Each row comes from the steps of one walk. Every step used is in the known rows, and no mark comes twice. Write the walk behind each row, first mark first.
Known rows:
v -> a -> d -> x -> u: [ 3.763 -0.747  1.555  0.870  3.979 -1.630 -0.928 -3.445  1.743  0.845
  0.683 -2.863  0.972  2.520  3.800  4.188 -1.510]
u -> a -> d -> x -> v: [ 0.009  0.887 -0.902 -2.021 -0.677 -0.138 -2.471 -1.982 -2.684 -5.953
  0.032  2.389  1.785  1.806  4.606  0.523 -1.322]
v -> x -> d: [-6.514 -1.568  0.333  0.635 -4.887  2.098  1.124  1.016  1.704  0.212
  0.202  2.218 -1.818 -2.974 -1.699  1.671  4.178]
s -> d -> x -> u -> a: [ 2.606 -1.931  3.919  1.089  4.075 -3.203 -0.665 -1.749 -1.173  0.911
 -0.483 -0.784  3.040 -3.973  2.584 -1.640  2.349]
x -> v -> a: [-1.533  1.235  0.629 -2.260  1.453 -0.055 -0.696  0.746  1.727  0.082
  1.178  1.787 -4.943 -0.421  1.792  2.185 -0.420]
x -> d -> a -> s: [-3.176  1.495 -3.374  3.956 -3.691  2.087  3.065  1.168  2.799 -2.021
 -0.119 -2.822 -3.525 -0.774 -5.578 -4.230 -3.146]
s -> a -> d -> x -> v: [ 0.012  0.767 -1.279 -4.145 -0.371  0.355 -1.844 -1.408 -1.273 -5.329
 -1.434  1.805  1.120  2.789  3.097  1.095 -2.500]
v -> a: [-0.993  2.579  2.686  0.987  2.422  0.299  1.201  1.191  0.760  1.718
  1.785 -0.266 -4.046 -1.102  1.792  1.294  1.229]
u -> x -> d -> a: [-1.830  0.329 -3.497 -0.993  1.314 -0.658  2.585 -2.058  0.725 -2.767
 -4.231 -1.916 -3.468 -0.904 -2.373 -0.771 -0.274]
s -> a -> d: [-2.119  6.568  0.126 -2.202 -1.883  1.203  0.835  1.720 -0.675 -4.818
  0.095 -1.563  0.802  0.155  5.071 -0.602 -1.815]
s -> a -> d -> x -> u: [ 2.936  0.768  1.244 -0.909  3.461 -1.796 -1.016 -2.488  1.456 -0.659
 -0.692 -2.921  3.724  1.329  4.389  0.894 -1.107]
a -> d -> x: [ 0.811  1.235 -0.149  0.054 -1.262  1.557 -0.640 -1.287 -2.166 -1.608
  0.748 -0.907  3.121  3.205  2.638  1.956 -0.539]
v -> a -> s -> d: [ 0.083  0.843  0.586  1.765 -2.325  1.494  2.453  3.817  0.099  2.592
  1.080  0.299 -3.750 -0.876 -4.577  0.585 -1.836]
v -> x -> u -> a -> d: [-1.288  3.129  1.703  0.479 -1.508 -1.052 -0.769  0.242 -1.203 -2.787
  2.044 -0.422  2.457 -0.395  7.120  0.465  1.856]
a -> s -> d -> x: [ 1.750 -2.342 -0.051  1.647 -1.871  1.711  0.684  1.568 -1.705  3.270
  0.107  0.881  1.834  1.122 -5.310 -0.412 -0.238]
d -> a -> s: [-1.093  3.279 -2.145  3.153 -1.887  1.649  2.258  2.934  0.498  0.635
  1.565 -2.804 -1.779  1.547 -3.536 -5.376 -2.024]
v -> x -> u -> a: [-1.409  0.852  3.907  1.456  1.975 -2.400 -0.800  0.745 -0.279  2.025
  2.093  1.081  1.543 -3.339  4.812 -2.157  5.958]
v -> x -> d -> a: [-5.863 -2.057 -0.242  1.726 -3.743  1.570  3.369 -0.805  0.082 -3.454
 -1.680 -0.909 -3.515 -2.661 -3.069 -1.713  1.376]
u -> a -> d -> x: [ 1.012  2.333  1.490  1.655  0.463  0.268 -0.329 -2.099 -4.385 -5.023
  0.593  0.191  2.924  1.374  4.953 -0.341  0.181]
d -> x -> u: [ 2.583 -1.816  1.727  0.284  4.306 -2.014 -2.046 -1.694  2.798  5.829
  0.854 -2.379  3.695  0.029  1.740  0.513  2.362]

Which walk is each row?
[ 0.774  1.347  0.806  1.782 -1.090 -1.144  0.430  3.216  0.953  2.475
  1.230 -0.921  0.972 -3.547 -1.328 -2.940 -0.362]
x -> u -> a -> s -> d
[ 0.010  1.675 -4.071 -6.952  1.715 -1.175 -2.833  1.282  0.734  2.564
 -1.375  3.412 -0.396  2.433  1.351  2.109  2.042]
u -> x -> v
[ 2.710 -0.176  0.246 -0.309  1.649 -1.089 -2.057 -2.417  2.083  1.894
  0.822 -3.379  4.342  2.149  3.716  2.529 -0.600]
a -> d -> x -> u
[ 3.670 -3.409  0.315  1.016  1.040 -1.157 -0.846  0.313  2.273  6.362
  0.249 -1.872  3.020  0.256 -3.352  0.399 -0.227]
a -> s -> d -> x -> u
[-4.578  0.455 -1.288  1.388 -1.904  0.861  2.911 -1.163  2.170 -3.805
 -1.537 -3.724 -3.265 -3.749 -2.269 -2.669 -1.403]
x -> d -> a
[-0.107 -0.002 -2.196 -3.620 -2.165  1.014 -2.861 -1.366 -0.650 -2.824
  0.173  1.483  1.886  3.524  2.562  2.715 -1.958]
a -> d -> x -> v
[ 1.966  0.471  1.414  1.516  1.320  1.036  0.673 -2.492 -2.395 -2.690
  0.501 -0.419 -0.687  3.625  2.710  3.689 -1.588]
v -> a -> d -> x
[-1.997  0.864 -3.364 -2.378  0.627 -0.317  0.320 -0.439  2.477  1.045
 -2.729  1.050 -1.678 -1.115 -0.952  2.659  2.320]
u -> x -> d
[-0.416 -0.826  1.610  2.132 -2.748 -0.618  0.902  3.646 -0.855  2.881
  1.237  1.757  0.651 -2.487 -2.135 -2.129  2.288]
v -> x -> u -> a -> s -> d
[ 1.166 -3.923  1.568 -2.162  1.710 -0.334 -0.115 -1.329 -1.248 -0.406
 -1.238  2.888 -3.756 -0.185 -1.505  3.616 -1.155]
s -> d -> x -> v -> a
[ 2.383 -0.048  3.592  2.169  5.852 -3.237 -1.322 -2.297 -0.195  1.246
  0.887 -0.886  3.093 -2.577  4.612 -2.496  3.364]
d -> x -> u -> a
[-0.352 -1.692 -0.919 -3.103  0.554  0.283 -2.792 -0.637  0.110  0.964
  0.218  2.375  1.123  1.266  0.486  0.780  0.932]
d -> x -> v
[ 0.947 -2.354 -0.812 -0.647 -1.289  0.014 -1.331  0.564 -2.389 -1.588
 -0.542  4.005  0.410 -0.145 -2.504 -1.557 -0.847]
u -> a -> s -> d -> x -> v
[ 0.691 -3.305 -2.198 -2.277 -2.825  1.169 -1.593  1.227 -0.465  1.504
 -0.366  2.910  0.607  1.692 -4.611  0.431 -1.648]
a -> s -> d -> x -> v
[-2.094  0.336  0.471 -1.050 -2.229  0.420  3.054  1.384 -1.729 -1.269
 -1.498 -3.599 -1.249 -3.297 -2.458 -3.058 -1.379]
s -> d -> a
[-1.251  1.510 -1.007  0.240 -4.799  2.022  1.195  5.150  0.411  3.644
  1.364 -0.221  0.151 -1.181 -4.587 -1.215 -0.873]
a -> s -> d
[ 0.983 -2.050  1.270 -0.961  3.477 -0.205 -0.885 -1.883 -0.120 -0.141
  0.138  2.678 -3.662  1.430  0.651  2.798 -0.048]
d -> x -> v -> a
[ 3.162  1.084  0.919  4.864  3.377 -1.559 -0.799  0.126  0.885  2.633
  2.258 -0.240  2.093  0.479  0.499 -3.970  1.102]
d -> x -> u -> a -> s
[-0.631  1.274 -5.403  1.789 -0.701  0.809  2.893  0.355  1.704 -0.987
 -2.393 -1.146 -3.697  1.801 -5.807 -2.469 -2.002]
u -> x -> d -> a -> s
[ 2.950 -3.037  1.352  2.925  0.430  1.278  1.901  0.518 -1.994  2.276
 -0.182  1.310 -1.741  1.388 -5.248  1.253 -1.126]
v -> a -> s -> d -> x
[-0.104 -3.705 -0.459 -4.285 -1.582  0.264 -1.904 -0.185 -1.113  0.722
 -1.272  2.424  1.176 -0.491 -1.873  1.647 -0.114]
s -> d -> x -> v
